What can hang from each mark
R: C K M V
M: F K R V
C: V
K: F R
F: C M R
V: C F M

Each row was made from one small tree. The marks that hang from a mark follow it in brackets, in alphabetical order. Every link used is in the known rows. Write each row's tree.
Known rows
C[V[F[M]]]: [ 23 -74 -39  25  83  20   9 -26 -10 -36   2  30  -7  -5  22  39 -34 -14
  -5 -30   9 -13   7 -18 -72  15  29   5  -4  10  13]
F[C[V[M[K]]]]: [ 29 -33 -47   9  57  50 -68   3 -50 -33   9 -31  32  23   2  10 -25 -22
 -13   0 -21  56 -22  16 -62 -11   0  40  12  22  20]
R[M]: [-23 -28 -18  45  36 -30  -4  -1  32 -21 -17   3   3 -20  19  22 -19   9
 -11 -16 -45  13   2 -25 -41  32  30  -9  13  -9  21]
C[V[F M[K R]]]: [-26 -12 -26  11  52  65 -17 -20 -41 -38  22 -30 -52  35   1  28  14 -35
  17   6 -37  43   4 -18 -68   9 -25  55  17  -9  24]
R[V[C]]: [-18   0  -9  -4  15   7 -37   1  -7 -58 -15  21  75   5 -30  60   4   7
  11 -51 -44  30  27 -46  13 -16  14 -16  -6  -1  -5]
V[C M[R]]: [-28  -6 -16   9  -9  32 -35  27  -3 -47  -6 -67  -9   9   6  57   4   7
   0  -1 -75  35  25 -52 -23  21 -38  33  10 -16   4]
V[M[K[F]]]: [ 28   7  -2  12 -13  24 -14 -21 -53 -21  -5 -39  11  -4  18   9 -15 -20
  -3  20 -55  20   7 -20 -42   1 -18  41   9  20  -7]
K[F[C M[V] R]]: [  74 -102   12    0  -14   -2  -18   24  -51  -24  -44  -51   76    0
   67   18  -13  -17    7  -14   10    6  -43   16  -37   28   65  -27
  -62   41   13]
F[C[V]]: [ 21 -54 -49   3  57  27 -63   5  -9 -37  11  -4  71   9  18  29 -14 -18
   1 -30  -5  25 -26  24 -27   5  27  16  -7  23  12]
C[V[F M[R[K]]]]: [  0  -2 -39  43  52  47 -14 -37 -23 -35  -7   6 -31  12  11  37   0 -12
  -2   4 -48  15   6  17 -47  16  -4  16  25   1 -34]
F[M]: [ 33 -48 -22  27  22 -21  -3 -14  -3 -25  -9  14  -6 -26  35  35 -28 -18
 -18 -22 -29  -1   2 -31 -33  -1  48  12   6   0  13]
V[C M[F K R]]: [-70  14 -33   0  -2  44   3  36 -34 -26   2 -98 -26  19  31  56  27 -32
  41 -14 -58  50   2 -54 -41 -24 -10  44  23 -11  38]
C[V[F]]: [-11 -39 -37   7  74  45 -10 -31   0 -41   8  24  10  13  -6  29  -8 -18
  16 -36  -6  -8  10 -10 -55  16  -2   9   7   9   4]
K[R[C[V] M]]: [-39 -28 -10  33  93 -49 -27 -10  12 -36  12  35   5  -4 -12  60 -28  -6
  19  18 -25  29 -22  24   6  -4  28 -42  17  44  20]
C[V[M[F R]]]: [-31 -26 -84   8  47  59 -10   9  -2 -26  -5 -41 -19  12  46  35  -3 -17
  30 -20 -26   8 -17  -9 -44   5  44  30  30  -1  -2]
M[F R V]: [-76 -17 -37  -2  -1  28   3   6   2 -29 -12 -14 -19  11  77  12  29 -44
  59 -29   2  -3  -9 -32 -22 -22  83  -1  21 -35  41]
M[F[R[C K]] V]: [-21 -20  -8   9 -13 -10  17 -13 -12   0 -36  33  17   4  16  39   0 -47
  47 -32  10  -5 -62  32   0 -63  84 -91  31  39  -8]
F[C[V] M R[K]]: [ 94 -75 -47  39  67  -7 -28  -1 -42   0 -25  26  83  -5  34  54 -34 -26
 -20 -29 -18  34 -64  58   7 -12  69 -27 -35  77 -21]
R[C[V[F]]]: [ -3 -57 -12   7  58  24  -5 -20  13 -45  14  39 -19  17 -36  45 -11 -24
  34 -20   5  -3 -17   2 -55 -10  -9 -13  20   8   7]
V[M[F K R]]: [-34   4 -37   5   0  30   2  10 -28 -10  -1 -68 -52   4  36  30  19 -47
  43 -17 -49  36 -14 -36 -46 -21  29  60  33 -18  33]
K[F[M]]: [ 69 -51  -5  30   5 -20  12  -5 -32 -24 -15  -4  25 -34  66  35 -33 -14
   4  -5 -38 -17  -4 -22 -11  26  33  13 -19  14  -8]
V[F]: [-23 -25  -5   8  18  10   0 -31   8 -33   1  -6 -11   6   0  33  -1 -20
  30 -44 -32 -13  18 -32 -54  25 -12  19  10 -20  13]
F[C]: [ 15 -43 -15   6  -8   2 -47  11  -2 -27  -9 -29  42 -10  14  27   1 -18
  15 -39 -38  21 -21  -4 -20  23  12  34 -10   0  23]
M[F V]: [-60 -16 -41   0  12  25   1  -7   6 -24 -25   8   6  -5  55   5   4 -29
  40 -37  20 -14   2 -36 -50 -36  81 -21  34 -12  31]
K[F[M[R]]]: [ 49 -58   5  28 -17 -20  17   8 -35 -22  -7 -21  -7 -15  78  39  -1 -28
  17   4 -49  -7 -13 -18   7  32  35  28 -40  -3  18]

Write each row's tree
[ 29 -25   6  64  -1 -39 -15  -2 -28 -13 -33 -19  72 -33  59  16 -10   2
  -7  10 -50  13 -37  47 -15  44  30 -16 -26  39  -4]  R[K[F[C]] M]
[-16  17  26  -4 -15  15 -21  16 -72 -48  13 -30  66  28  10  49  41 -36
  45  -5 -61  53   6 -44  54 -14   7  12 -41   0  29]  M[K[F] R[V[C]]]
[-18 -20   0   2  17  42 -30 -14 -11 -74 -36 -24  20   1 -54  59  -1  28
  16 -45 -46  22  53 -38 -59  24 -38   2   8  -8 -27]  R[V[C F M]]
[ 62 -45  56  17   9 -65 -11 -25 -45 -61 -14  41  23 -26  -4  70 -14 -26
  51  -1 -36   0  -5   2  58 -12  50 -24 -26  38 -12]  K[F[M] R[C V]]
[ -1 -39  43  -2  13  -1  -4 -31  16 -59 -13  45  -8   7 -72  50  15 -18
  54 -53 -20   0  -5 -19 -26  -2   3 -21  15 -17   1]  R[C V[F]]
[ 45 -41   5  22  -5  11 -24 -19 -24 -13 -48 -44  27  -3 -16  41   5  -5
   7 -36 -53  30 -29  31 -69  39 -24   5  -8  40 -34]  V[F[C R[K]] M]
[-92   5  17  -6   6  40  -8   9 -49 -53  23 -42 -18  39  21  31  45 -50
  45  -4 -14  43  25 -58 -54 -18 -14  10  -8 -32  75]  M[K R V[C F]]
[ 36 -19  -4   8  30  40 -20 -12 -52 -33   7  -3  10  14 -23  28 -36 -24
   3  37 -28  18 -35  17 -26 -29  -9  -4  18  45 -15]  R[C[V[M[K[F]]]]]
[-24 -60  11  -2   7  34 -34 -15 -11 -51 -12 -12   9   9  20  -2  13 -26
  23 -43  11   7   0  -3 -90  24  15  11  -3 -21  50]  M[V[F[C]]]
[-47  10   4   4   4  48  -8  14 -39 -43  13 -86 -49  30 -13  50  28 -21
  23  -8 -64  52  28 -58 -69  22 -67  61   6 -30  45]  V[C F M[K R]]
[-12  10   9   7   6   2 -24 -11 -37 -37  11  14   3  25  -3  35  41 -51
  31 -24 -54  53   2 -43  37 -29  42  26  -9 -17  38]  M[K R[V]]
[ 27  19 -11  12   3   5 -36  -3 -19 -39 -56  12  79   1 -52  77  -7  21
 -18 -34 -77  50   5  -3  34 -18  13 -55   1  47 -72]  F[R[K V[C M]]]
[ 43 -26 -14  19  -5 -22 -38   3 -19   1 -39 -16  83   2  11  49  11 -29
  -1 -43 -53  36 -48  48  21  15  31 -15 -22  50 -19]  F[C R[K]]
[ 34   1  32  35 -36 -28   5 -34 -35 -18 -17  41  20 -18   9  44 -13 -33
  13  16 -47 -17 -39  34  31 -10  18 -40  10  25 -35]  R[C K[F]]
[ -1 -72  18  19  41 -17  -4  22 -13  -1  -6 -86  24  22 -11  32  19 -20
  38 -39 -28  61 -47   2 -91  41 -13  14 -47  24  67]  V[F[C R[M[K]]]]
[ 46 -38  42  54  19 -29  18 -47 -18 -46 -28  83 -26 -30 -34  62 -16 -25
  20 -29 -31  -7 -18  12 -14 -27  41 -45  11  11 -19]  R[C K V[F[M]]]
[  9 -31  26  -4  27   2 -53 -28 -27 -74 -30 -38   7  -8 -41  45  21   6
  42 -43 -34  39  32  -6 -43  43 -15  40  -8  19  -9]  K[R[V[F[C] M]]]
[ 16 -15  -9  37  45  40 -13 -48 -16 -39 -14  57 -29  -3 -41  46 -35  -9
  -2   8 -29   1 -23  45 -58 -14 -15 -32  57  15 -47]  R[C[V[F M]] K]
[ 31  31 -18  33   9   4 -36 -49 -15 -41 -57  57  23 -24 -25  33 -23   9
 -29 -13 -71  14  12   1   3 -23  36 -17  38  12 -69]  R[K V[M]]
[ 42 -57 -49   8  44  51 -68   6 -15 -40 -15 -25  46   2  -1  19 -27   6
 -17 -10 -22  27 -11  21 -59  16   6  33  11  18 -12]  F[C[V[M]]]
[-44  14   8  -8  30 -26 -46 -11 -19 -68   0  16  73  -2 -31  70  15   0
  32 -36 -50  40  39 -38  61 -21  12 -20  -7  30 -11]  K[R[V[C]]]
[ 23 -56 -12  28  57   0  -7  17 -36 -23  38  26 -40  23  16  50 -15 -63
  13  22 -13  43 -51   0   6 -51  44  10 -11   8  55]  F[M[K R[C[V]]]]
[-28  -3  19   2  41 -21 -27 -54 -21 -63  -1  26   8   1 -27  57  28 -17
  63 -48 -39  18  38 -31  12   8  12   7  -6   7   1]  K[R[V[F]]]
[ 43 -84  13  19 -33   2 -22  29 -57 -38 -15 -44  21  -4 102   7   6 -32
  17  10  -2   5 -19   5 -33  31  67  22 -50  -7  48]  K[F[C M[R V]]]
